Each row was made from one path, in order. Every step used is in the known rows, and no mark comes twice. Write each row's path.
Known rows
zeku gasemib repir: [ 18.8 -22.9 -21.6  -1.2 -14.1  18.5 -30.5  -9.7  -4.7  13.2   7.8  20.4
 -25.3  12.9  15.2  -2.6 -14.5  44.8 -10.4]
gekose porer repir bupan: [  5.3  -6.9  20.4  25.5 -11.9 -17.2  11.7  -2.1  -5.5 -11.9  14.9  18.9
  -9.3 -15.3   6.1  -8.4  15.8  -9.0   6.9]
tolete porer repir: [ -5.5  10.5  15.1  -4.5 -19.9 -25.1  -1.3 -22.5  -4.1  -5.9   5.6   0.3
   9.4   2.2  15.4  -8.5  31.6 -24.2   9.0]
porer bupan repir zeku: [ 13.5   9.4 -15.1   6.2  -3.7 -31.7  -9.0  -3.5   4.6  14.7 -11.6   8.7
 -16.9  -0.5  -3.8  -4.9  29.4  -6.3 -27.3]
bupan gekose porer: [  9.9 -20.9  -3.3  13.8  15.0  -6.0  -8.3 -10.9  30.7   9.4  37.7   8.4
 -13.4 -15.5  10.3   8.3   4.6 -15.7   8.7]
gasemib zeku: [ 17.8  -7.6 -13.4   5.4  -9.0  10.5  -5.2   3.6   7.1   7.5   5.7 -22.5
 -19.4   8.0   8.2  -9.2  10.9   5.4 -17.7]
gekose porer repir: [ -1.7  -6.9  10.5  15.6  -5.7 -20.7  -4.1  -4.8  -7.4   0.0  17.6   8.1
   9.0   4.8  11.0  -4.3  19.4 -22.1  15.4]
porer repir bupan gekose: [ 18.4  15.8   0.2   9.6 -37.7  -0.6  20.8 -14.3  23.4 -22.7  20.8  18.8
 -18.0 -28.6 -13.9 -11.0   9.7   6.4  -9.2]
porer bupan gekose: [ 25.1  20.3 -18.2   1.6 -18.7  -7.5   1.0 -18.4  24.7   6.0  28.7  -1.2
 -27.6 -19.5   6.2  -4.8   8.0   2.0  -5.5]
gekose tolete porer: [-19.1 -36.6  23.6  -0.1   1.7 -15.3 -13.9 -18.9   4.4  10.5  17.4 -12.3
  -3.9  11.6  37.9   5.8  19.0 -41.6  15.1]
gekose tolete porer bupan: [ -4.9 -13.4  17.3   2.6  -1.9 -29.2  -8.7 -22.7  -0.1  14.8  18.8 -19.0
 -13.4   4.6  43.2  -0.8  25.8 -41.8  21.1]
bupan gekose porer repir zeku gasemib: [ 10.5 -25.5 -12.4  14.0  18.6 -30.0  -3.3  -6.3  16.7  -2.4  26.0  11.2
   4.8   4.5  14.8  -0.5   5.4   1.3   6.8]
bupan repir zeku: [ -0.8 -15.2 -11.0   3.6   0.6 -17.0 -15.0   0.0  11.5  11.2 -14.2  14.8
  -7.1   4.6 -10.4   2.3  22.2  -4.2 -34.1]
tolete gekose porer repir: [  0.0  -2.2  25.1  11.3   2.2 -20.4  -2.6  -4.8   1.4   0.7   5.5  -8.9
  14.2   0.6   6.0   1.3   3.8 -34.2  21.9]
gekose tolete: [-12.6 -38.9  10.1   4.2 -10.7   2.4 -11.2  -5.0   1.7  10.2  18.5  -6.8
  -9.2  14.5  23.7   3.3   4.2 -19.8   1.5]
repir bupan gekose: [ 19.1  -3.0  -4.0   8.8 -17.6  11.1  11.8 -12.7  33.6 -10.0  24.6  16.6
 -35.5 -33.4  -4.3  -0.9  -2.2  15.4 -18.7]
zeku gasemib repir bupan gekose: [ 34.8 -16.7 -22.5  10.8 -15.8  26.1 -13.7 -14.3  26.2  -4.1  21.7  33.6
 -48.7 -23.0   2.1  -1.9 -20.9  52.3 -15.2]
repir zeku: [  7.4 -16.3  -4.1   1.1   3.9 -12.7  -6.0  -1.8   8.2   8.4   0.6   0.4
 -14.6  13.3  14.3   5.1  13.8   1.6 -26.3]

Write each row's path
[ 26.2 -21.6 -11.8  10.8 -17.3  21.9 -16.9  -8.5  -2.1   0.6   6.7  30.5
 -42.6  -6.9  10.9  -5.2 -18.4  55.6 -18.8]
zeku gasemib repir bupan
[ -6.8 -19.4  11.3   7.9  17.6 -52.1 -16.2 -16.4   5.9  18.2  -5.4  -9.4
  -8.8   7.7  21.7   2.4  43.9 -53.0   0.9]
gekose tolete porer bupan repir zeku
[  9.2   9.4  10.0  10.5 -40.3  -3.4  16.4  -7.2  -5.2 -18.9   4.3  16.8
 -12.8 -12.1  -3.7 -14.8  13.1   8.7 -11.8]
porer repir bupan
[ 12.0  17.9  14.1   5.1 -22.7 -19.2  16.4 -28.0  26.2 -23.9  19.4  13.9
 -14.4 -33.7   0.7  -8.8  25.6 -15.1   4.3]
tolete porer repir bupan gekose
[  4.0 -23.4  10.5   7.8  22.5 -33.1  -7.3   0.9  -2.6   0.8  -0.5  -6.6
  15.6  14.9  19.6   3.4  -7.2  -8.7  11.2]
tolete gekose porer repir zeku gasemib
[ 32.7 -31.8 -11.2  25.6  12.0  13.1 -17.1  -9.9  25.2   2.6  32.1  34.9
 -43.9 -24.8  12.1   3.9 -17.1  33.0   4.7]
zeku gasemib repir bupan gekose porer
[  8.8  -0.8  33.4  19.6  -4.0 -15.7  12.6  -3.4   5.0 -12.0   4.5   0.6
  -4.3 -18.0   2.3  -1.6   0.3 -22.3  15.0]
tolete gekose porer repir bupan
[ 11.4 -17.6  -4.3  11.8  34.8 -39.5 -17.4   1.1   3.2  20.7  -7.6  -4.0
  -3.2  -2.7   8.9   4.4  -4.4  -7.8  -0.9]
tolete gekose porer bupan repir zeku gasemib
[ 26.3 -14.1 -10.9   6.9   6.5  -2.8 -27.7  -5.5  10.0  13.4  -7.9  13.0
 -31.2  20.2  11.9   7.1  17.3   9.3 -24.0]
gasemib repir zeku
[  3.0  12.1  25.4   5.1 -25.3 -22.2  14.1 -20.6  -2.7 -18.1   3.6  10.0
  -9.4 -17.8  11.8 -11.1  27.9 -12.4   1.7]
tolete porer repir bupan
[ -9.6 -33.7  -0.6   2.5  17.4 -45.5 -19.7 -15.5  -3.3  18.5  -0.2  -4.6
  -5.6  10.5  30.1  -1.5  24.0 -21.9   2.9]
gekose tolete porer bupan repir zeku gasemib
[ 15.3 -43.0   4.5  11.3   4.1   6.2 -20.7 -28.7  29.2  -1.6  28.0  17.3
 -40.1 -15.8  28.4   4.5  -5.8   5.0  13.2]
zeku gasemib repir bupan gekose tolete porer
[  6.7  -9.2  22.3  12.3  20.8 -36.8  -3.3  -0.4   6.4   0.8  -4.3 -12.3
  11.9  11.2  11.1   7.7  14.4 -37.5   9.5]
tolete gekose porer repir zeku
[ 16.2 -19.3   7.3  24.5   9.1  -1.1   8.8  -7.9  31.7  -2.5  34.7  18.5
 -31.7 -34.0   5.1   5.8   0.4  -4.1   1.0]
repir bupan gekose porer
[ 12.0  -2.2   2.4  17.2   7.8 -21.4  -7.4  -6.1  -3.5  17.6  22.4  -1.8
 -17.1  -3.3  27.8  -1.6  14.7 -14.2  11.7]
gekose porer bupan
[ 10.6  -7.6  -5.8  21.5  25.0 -44.7 -13.1   1.8   4.3  20.8  -1.8  10.6
 -12.7  -1.7   5.1   1.1  32.7 -24.2  -7.5]
gekose porer bupan repir zeku
[  7.8  -3.0   1.4  14.6  -3.2 -17.3   0.5 -11.5  20.9  -4.2  33.1  10.8
   3.8 -11.6   1.3  -2.4  16.7 -24.2  17.8]
bupan gekose porer repir
[ 14.8   3.5  14.8  11.3  13.5 -22.8  -7.2  -6.9   5.8  16.9  11.9 -18.4
 -11.9  -7.4  22.2   5.6  -0.8 -26.7  19.6]
tolete gekose porer bupan
[-10.0 -31.6  13.3  -1.0   5.8 -12.3 -10.0 -27.1  33.6   6.1  32.3  -9.3
 -10.1  -6.2  27.6   8.6  16.9 -44.0  17.5]
bupan gekose tolete porer
[  5.2 -31.0 -16.2  -3.8   6.1  -9.0  -9.8  -1.6  -1.4   8.3   5.2   5.1
 -10.8  16.2  23.5   0.5  -7.4  31.4 -25.2]
repir zeku gasemib
[  7.6   4.2  10.7  12.9  12.7 -27.5 -14.3  -4.1   8.2  19.2  -1.6  -3.8
  -5.4 -17.3  -4.7   1.3   7.2 -32.6  11.3]
tolete gekose porer bupan repir
